Each row comes from the steps of one walk. Every step used is in the known rows, and no mark comes twice. Write the walk behind each row, first mark first.
(in the rows, 128 means zero)
Known rows
C > V > B > U: [158 136 145 131 150 106 134 105 123 130 106 147  72  64 126  82 159]
W > D: [153 180  77 120 111 213 107 151 125 114 126 164 164 177  98 141 147]
C > V > B > U > D: [159 134 133 123 145  93 118 100 125 130 108 135  82  72 112  88 150]
U > D: [146 150  61 106 121 111  83 101 120 124 145 112 190 146 110 134 116]
U > C > W > B: [130 113 124 150 154  95 111  84  94 116 168 133 147 136 156  74 122]
C > V > B > U > D > W: [152 136 134 110 137 102 127  89 145 124 115 149  97  79 116  86 145]
V > B > U > C > W > D: [120 153 149 132 172  96 142 105  92 115 114 111 102 104 147 104 136]
C > U: [146 124 111 147 160 178  96  87 147 124 153 149 154 134 108  92 138]
B > U > D > W > C: [128 154  86 130 141 115 128 113  82  85 153 149 154 147  65 153 102]
D > W > B > U: [130 163  83  71 137 160 174 118 122  99 146 207 152 145 123 106  97]
C > W: [124 136 115 136 156 140 128  84 159 114 145 113 145 143 162  89 138]
V > B > U: [127 166 136 115 178  99 161 119  91 126 103 119  97  81 157 112 133]
C > U > D > W > B: [146 119  76  96 138 164  83  69 169 117 164 157 184 166  81  93 105]
V > C > W: [149 136 145 193 165 124 125  84 135 107 157 109 136 110 166  64 131]
V > C > W > D: [156 147 135 188 151 156 115 101 141 101 152 118 139 138 140  77 137]
W > B > U > C: [148 140  86 115 167 102 139 149  17 105 137 168 102 123 100 105 103]
D > W > B > U > C > V: [135 144 101  88 131 141 159 105 120  99 153 212 143 133 114  93 104]
D > W: [122 166 102  96 117 176 158  88 181 113 156 192 196 142 159 110 120]

Which walk is each row?
[137 145  93 133 136 113 124 108  89  86 149 156 140 136  53 141 110] => B > U > D > W > C > V
[124 125 130 168 135 128  93  84 118 106 167 128 167 157 138  97 140] => U > C > W > D
[113 136 127 172 164 101 116 112  55  79 144 127 124 135  87 131 130] => B > U > C > W > D
[122 153 151 134 177  76 150 108  76 124 116 116 104  78 160 105 132] => V > B > U > C
[148 148 134 132 121 180 175  91 167 114 167 213 139 132 124  95 124] => D > W > C > V > B > U
[156 146 120 135 106 200 163  90 183 116 180 221 165 147 126  94 127] => D > W > C > V
[158 130  93 119 162  99 134 145  26 106 135 174  88 112  89  96 111] => W > B > U > C > V
[132 161 122 107 158 101 157 105 109 120 125 128 120 110 132 116 114] => V > B > U > D > W > C
[175 123 119 192 148 208 126 108 121 128 186 176 140 158  93  98 130] => W > C > U
[154 154  72  96 168 125 151 161  33 108 123 169  95 125  96 112 103] => W > B > U
[122 164 118  90 160  89 149 101 115 120 112 118 125 100 142 117 117] => V > B > U > D > W
[184 130 130 171 136 145 137 116 105 132 156 165  93 116  91  97 137] => W > C > V > B > U > D
[133 132  95 110 175 122 145 114 102 101 134 128 101 145 126  86 114] => C > W > B > U
[167 123 115 161 154 140  95  77 139 109 170 144 161 128 107  65 106] => V > C > U > D > W > B
[129 162 118 102 168  80 140 110  92 124 106 102 112  93 139 120 122] => V > B > U > D
[141 153  48  59 109 128 111  96 146 116 154 159 199 166 110 118  90] => U > D > W > B
